Every row comes from one small tree of marks. The marks that hang from a mark follow it in brackets, in the order of their numbers. Every link used is in the known rows. Which tree was each row made from?
In the rows, zero is written as 128.
Known rows
k984[k335[k658[k204[k529] k805[k18[k519]]]]]: [ 96 131  96 113 141 123 144 149 126 121  48 100 152 138 131 140 229 109
 136 115 175 150 141 166 145 126 107 143  77 138  81 119 133]
k658[k204 k805[k18[k529]]]: [151 185 105 109 145 100 148 117 126  49 105 137 165 162 119 115 192  72
 141  84 175 112 158 127 103  74 112 177  84 125 137 139 146]
k805[k18 k204[k529[k574]]]: [164 138 163 101 117  64 109 154 137 113  83  88 134 143  87 119 155 157
 134 128 132 134 123 155 166 127 114 133  96 110 140 113 158]
k335[k658]: [114 110 138  84 122 123 138 156 129 147  55 116 137 150 108  93 172 131
 124 116 160 144 137 147 152 127 115 142 117 178  97 125 138]
k984[k204[k529[k574] k658 k805] k335 k471]: [ 71  91 114 105 139  62 119 121  97 138 110  62 154  64 102 138 130 133
 146 158 145 193 123 179 145 180  95 139  86 123  99 169  89]
k204[k529[k471[k984] k574] k805[k658]]: [155 157 101  56 105  85 129 117 111 101 147 133 144 110 101 123  87 160
 127 127 157 128 119 148 168 137 145 158 100 114 136 175 105]
k18[k519 k529[k471 k574 k658[k204]] k805]: [106 124 153  47 171  96 181 138 162  77  81  95 173 126 129  81 159  54
 170  69 177  93 119  82 112 169 158 197 106 152 150  56 172]
k805[k18[k519 k529[k471[k204]]]]: [176 144 148  63 115 122 160 128 151 109  69 104 142 126 124  96 191  68
 161  84 151 112 114 129 133 136 141 151  77 115 131 107 167]
k519[k18[k529 k805[k204[k471 k658]]]]: [116 157 144  64 133  63 119 138 159 113 134  66 139 146  75  64 114 128
 152 116 153  85  97 103 122 138 147 154 138  99 185 110 131]
k335[k658[k204[k471 k529[k574] k805[k18]]]]: [141 134 102  91 129 117 143 145 127 125  92 129 128 153  93 113 168 134
  77 102 159 170 155 142 164 124 128 148 108 196  58 167 127]
k984[k335 k471]: [ 70 113  98  94 121 105 130 106 143 127  72  87 164  88 145 141 147 104
 170 148 155 162 143 179 140 149  93 137  91 132 120 111 125]
k529[k658]: [ 95 113 175  78 163 106 133 111 141 169  99 103 148 121 118 109 128 130
 122 134 167 126 136 128 130 142 138 134 117 147 120 118 168]
k335[k658[k204[k529] k805]]: [113 137 109 107 162 115 141 151 111  93  84 126 148 166 113 108 184 117
 117 109 173 151 143 142 140  89 112 163 105 175  98 155 122]
k519[k18[k529[k204] k805]]: [129 172 133  65 126  79 134 141 168 114 114  59 148 130  91  70 142  94
 145 124 164  93  93  99  87 124 159 157 129  89 190 109 130]
k471[k204[k658[k805]] k529[k574]]: [119 178 160 124 110  85 179  93 200 135  97  99 125 100 206  74  78 150
 119  82 163  79 117 112 156  85 130 128 130 122 157  64 192]
k335[k658[k805[k204[k471]]]]: [107  90 131 103 125  96 128 151 114 108  74 123 133 175  97 105 159 141
 153 107 162 124 149 141 158 115  92 150 109 169 104 128 120]
k519[k18[k529 k805]]: [126 170 137  49 127  74 118 140 162 108 104  79 152 147  85  69 136  99
 144 118 161  89 105 108 107 126 160 156 124  99 190 111 133]
k805[k18[k529] k658[k335]]: [128 212 128  42 125 113 142  93 169 116 110 112 155 102 142  69 181  89
 156 118 140 100 125 147 131 134 114 135  87  87 152 110 159]
k471[k529[k574 k658[k204]] k984]: [128 188 159  92 134  98 170  93 203 125 108 120 147  97 180 111  83 158
 124 130 180 122 168 123 126  77 158 170 145 168 149  83 199]
k658[k204[k529[k471 k574[k205]]] k335 k805]: [119 207  59  96 143  78 132 110 139  55 139 108 168 149 144  97 127  90
 107 135 154 144 164 122 113 107  79 189 119 128 156 173 136]
k984[k335 k471[k204]]: [ 65 119 111 116 126 119 163 102 167 116  74  81 160  74 172 132 138 114
 165 136 152 149 133 172 131 131  94 119  99 128 125  91 133]
k18[k529[k471[k204] k574[k205] k658]]: [117 130 139  67 120  83 186  93 157 116 106 113 178  94 129  57  88  94
 164 128 143  92 124 101 117 145 151 171 131 169 121  74 158]
k658[k335 k805]: [106 172 108  76 118  91 105 105 136  91 100 107 145 161 148 103 134 102
 130 132 159 115 170 126 116 122  71 157 107  96 174 154 143]
k519[k18[k529[k204 k471]]]: [157 147 111  64 112  90 140 112 158 129 130  66 142 119  77  71 121  90
 155 138 153 104  86 105 107 139 149 163 128 105 177 140 130]
k204[k471[k984] k658[k335] k805]: [116 182 107  64  93 118 121  88 131 159 191 110 104 126 125 109  68 179
  78 119 160 143 170 125 143 160 109 150 138 125 108 209 136]
k335[k658[k805[k18[k519] k204[k529[k471]]]]]: [136  97 138  93 131 101 126 162 106  98  54 110 134 184  91 110 198 112
 157  99 167 129 130 152 161 119  96 153  76 152 109 130 128]
k18[k519 k529[k204 k574 k658]]: [103 110 170  50 148 128 176 102 172 147  74  78 144  76 137  97 157  72
 163 122 152 111 101  80 106 157 169 170 108 152 127  85 176]
k335[k658[k204[k529[k574]]]]: [118 136 117  96 150 121 150 155 136 124  74 117 146 141 112  99 174 135
  98 115 157 164 136 142 152 113 125 156 121 194  89 138 140]
k805[k204[k471 k529[k574]] k658[k335]]: [ 89 150 122  81 147  68 125 111 165 121 172  96 128  89 125  92  80 196
 153 155 107 123 114 136 183 151  99 130 145 109 154 129 134]
k18[k519 k529[k204 k658[k805]]]: [ 94 112 166  69 173 136 170  99 145 129  97  84 142  95 138 103 170  59
 183 123 163 109 100  80  92 133 159 170  99 131 133 112 153]
k658[k204]: [128 164 115 119 151 124 155 137 148 116 117 120 153 122 124 108 154 122
 116 114 158 149 138 127 123  99 122 158 139 152 134 145 154]
k471[k204[k805[k18 k658]]]: [134 162 153 112 107 132 170 116 160 123 103 122 128 110 140 101 144 139
 121  93 157  98 117 136 138  96 126  98 104 104 135 122 142]
k529[k204 k471[k984] k658]: [142 120 141 105 141 114 187 115 143 142 157  67 156  90 129 114 110 120
 157 138 188 135 122 121  77 146 123 176 128 127 136 119 165]
k519[k18[k805[k204[k471]]]]: [128 141 144  77 123  62 104 159 163 120 112  70 133 159  74  90 124 142
 137 119 158  99 108 120 130 131 134 138 133  99 187 115 135]
k519[k18[k805[k204]]]: [124 146 153  80 124  67 103 163 160 119  97  66 139 161  74  85 137 136
 142 121 163  96 100 122 124 124 131 136 130  94 199 109 138]
k471[k529]: [133 158 138 109 122  90 140 114 169 154 102 111 122 111 160  96 101 133
 133 127 153 130 133 124 162  98 140 139 139 135 151 114 157]

Which tree is each row?
[162 190 120  63 116  97 108 114  97 150 194 115 106 125 104 139  93 186
  63 111 159 161 143 151 160 139 157 146  98 110  72 228 119] | k204[k471[k984] k529 k658 k805[k18]]
[137 160 154  67 107 133 125 111 110 166 103 101 117 138  95  99 171 102
 113  85 169 119 114 127 150 152 134 137  79 113 109 167 145] | k204[k658 k805[k18[k519 k529]]]
[126 135  97 101 125 119 152 154 117 124  84 125 146 149  92  93 162 122
 101 121 160 168 138 140 154 116 121 159 122 203  75 160 114] | k335[k658[k204[k529[k471 k574[k205]] k805]]]
[137 144 135  95  71 101 148 123 146 172 104  74 127  95 117 105 124 133
  96 108 166 122 113 114 120 155 116 148 117 122 123 127 159] | k529[k204[k658 k805] k574]
[101 144 109 100 120  73 106 106 139  82 132 100 130 165 130 106 106 136
 149 137 143 115 173 120 136 130  56 153 126 104 173 151 134] | k658[k335 k805[k204[k471]]]
[112 136 107  76 145  96 120  97 108 144 183 123 120 109 109 168  72 189
  86 157 160 170 168 137 153 143 168 141 115 137  64 207 100] | k204[k471[k984[k335]] k529[k658] k805]
[163 152 156  52 119 123 134 131 147 122  56 109 140 130 118 106 205  72
 152  97 150 120 121 132 133 130 147 150  74 119 125 115 165] | k805[k18[k519 k529]]
[134 205 134  53 117 114 127 112 170 134  96 108 146 112 143  89 189 108
 134 114 148 111 128 164 139 133  98 119  82  83 150 119 167] | k805[k18 k658[k335]]
[116 192 126  39 117  75 136 124 192 111 111  59 154 113 107  56 136  95
 146 122 158  77  93 101  94 137 148 155 125  83 200  91 146] | k519[k18[k529[k204 k574] k805[k658[k335]]]]
[ 78 188 140  36 160 113 174 136 188  69  82 102 166 101 162  67 180  70
 171  78 155  84 112  91 115 143 146 179 113 120 177  58 164] | k18[k519 k529[k574] k805[k658[k204 k335]]]
[137 110 112  80  97  91 164  82 161 156 126  56 139 106 112  98  93  96
 105 130 174 130 145 101 111 204  90 161 116 135 130 127 169] | k529[k204[k805] k471 k574 k658[k335]]
[179 138  97 116  82 117 177 130 123 114 157  89 137 108 110 122 111 122
 155 125 179 144 127 124  96 131 110 178 129 110 149 163 121] | k529[k204[k805] k471[k984]]
[ 89 137 159 119 134  96 124 130 141 153 131  71 128 129 112  81 114 172
 150 139 137 123 115 131 152 148  75 139 152 116 168 124 158] | k805[k204[k658[k335]]]
[101 157 117  92 129  65  99 112 135  76 113  91 139 161 131 104 113 135
 142 148 141 117 159 125 136 125  65 157 116  96 185 147 138] | k658[k335 k805[k204[k529[k574]]]]
[175 143 107 114  98 109 182 141 139 113 149  79 151  93 130 112 117 124
 168 127 172 141 117 130  86 129 111 184 136 109 158 133 144] | k529[k204 k471[k984]]
[153 142 145  74 113  98 109 137 120  90  54 124 142 170 123 134 198  82
 152  86 177 102 141 143 128 103 113 150  56 100 142 132 151] | k658[k805[k18[k519]]]
[147 131 161  49 131 100 102 116 120 150  78 106 122 138  89 143 151 120
  74 120 162 146 136 134 165 151 163 127  61 131  90 169 143] | k204[k529[k574 k658] k805[k18[k519]]]
[ 91 119 158  80 164  90 146  91 127 106 118 115 159 128 111  87 118 106
 179 134 154  96 136 101 117 125 137 166 119 139 142 109 140] | k18[k529[k658[k805[k204]]]]
[155 179 110 116 138 100 137 131 126  61  95 134 159 169 120 128 198  83
 127  82 183 119 161 139 111  73 102 166  81 121 136 144 152] | k658[k204 k805[k18]]
[ 85 150 165 108 148  74 139 174 145  95 113  99 156 130 121  88 145 153
 181 101 160  89 107 134 136 118 108 138 129  94 184  68 134] | k18[k805[k204 k658]]
[129 142 161 118 137 114 159  94 173 185 109  77 106  98 150 110 129 105
 122 127 175 138 123 104 136 111 150 127 114 131 126 121 163] | k471[k529[k204[k805[k18[k519]]] k658]]
[ 93 114 184  99 151 101 132 194 146 104  67  80 134 148 122 110 178 122
 175  90 162 110 103 115 136 133 122 146 117 111 177  78 149] | k18[k519 k805[k204]]
[118 106 158 116 165  77 132 138 122 117 147  86 143 125  93 113  93 180
 166 158 143 141 113 135 153 131 116 154 141 128 154 132 135] | k805[k204[k529[k471[k984] k658]]]
[127 114 128 117 138  61 113 139  97  71 122 112 146 162 100 122 120 138
 177 124 155 112 129 134 146 106  94 162 106 104 165 143 115] | k658[k805[k204[k529[k471]]]]
[118 204 105  37 127  62 106  97 136 113 182 101 133 117 160 118  58 185
  79 124 148 136 159 135 142 146 123 180 119 109 119 180 154] | k204[k471[k984] k529[k574] k658[k335 k805]]
[ 69 110  87 126 117 117 158  98 160 146  65  69 133  85 158 126 151  95
 161 147 169 178 142 167 151 132  92 132  95 161  93 108 112] | k984[k335[k658] k471[k529[k204[k805]]]]
[160 150 130  78  88 113 121 114 113 125  93 128 128 150  83 113 156 101
 120 108 160 125 150 131 142 128 133 137  88 120 118 165 123] | k204[k805[k18[k529]]]
[ 84 173 135  55 163  70 161 111 176  83 118 100 174 124 141  68 115  95
 120 101 161 101 166  85  99 156 141 183 136 148 144  69 168] | k18[k529[k574 k658[k204[k471] k335]] k805]
[135 165 156 124 104  93 186 103 217 134  81 106 123  89 198  82  77 151
 119 102 146  99 127 113 158  83 143 121 145 137 154  58 185] | k471[k204 k529[k574]]
[169 150 158  39 102 112 135 129 158 119  39 110 142 128 118 106 199  73
 144  90 148 112 127 132 138 139 149 154  71 126 124  97 177] | k805[k18[k519 k529[k574]]]
[124 177 109  63 113  81 107  97 135 142 156  99 122 143 140 101 118 132
  94  93 156 120 160 134 143 161  88 149 101 103 110 166 162] | k204[k471 k658[k335 k805[k18]]]
[ 96 137 158 112 140  62 129 173 134 114 133  86 140 145 114  94 118 165
 144  92 159 110 125 124 139 141 108 148 141 110 155  91 144] | k18[k805[k204[k471 k658]]]
[151 159 136 124 105 113 154 113 169 166 104  85 102 100 152 109 135 107
 128 120 163 140 120 111 143 100 140 131 118 119 139 130 149] | k471[k529[k204[k805[k18[k519]]]]]
[119 116 139  83 149 107 184  83 137 115 139 112 156 110 117  74  94  98
 161 118 156 103 125  98 124 148 145 161 128 144 131 117 140] | k18[k529[k471[k204[k805]] k658]]
[126 174 158  86 144  94 135 150 124 121 146  94 153  93 134 109 116 179
 136 157 149 158 135 149  98 114 125 169 142 110 155 167 139] | k471[k984[k204[k529 k658[k335]]]]
[137 117 129  60 152  56 119 117 115 112 116 105 160 130 112 120  96 128
 120 127 160 128 128 134 152 154 140 166  93 131 125 136 146] | k204[k529[k471 k574 k658[k805]]]
[122  91 156 107 152  62 127 136 129 124 125  84 143 127  87 109  92 171
 154 148 137 132 112 131 168 151 114 151 133 136 149 116 146] | k805[k204[k529[k471 k574 k658]]]
[130 125 188  92 166 103 113 142 145 137  85  64 119 139 102 121 181 131
 139 138 138 146 112 141 159 140 116 125  89 110 138 127 165] | k805[k18[k519] k204[k529[k658[k335]]]]
[124 113 147 104 131  72 132 107 135 112 112 101 133  80 110 108 127  97
 176 132 145 169 133 160 146 115 104 130  89 132 142 160  98] | k984[k204[k805[k18 k658]] k471[k529]]
[163 122 133  64  90  93 124  89 161 164 104 127  89 133 114 135 108 123
  87  88 160 132 169 114 188 149 157 123  88 156  75 151 155] | k204[k471[k529[k574 k658]] k805[k18[k519]]]
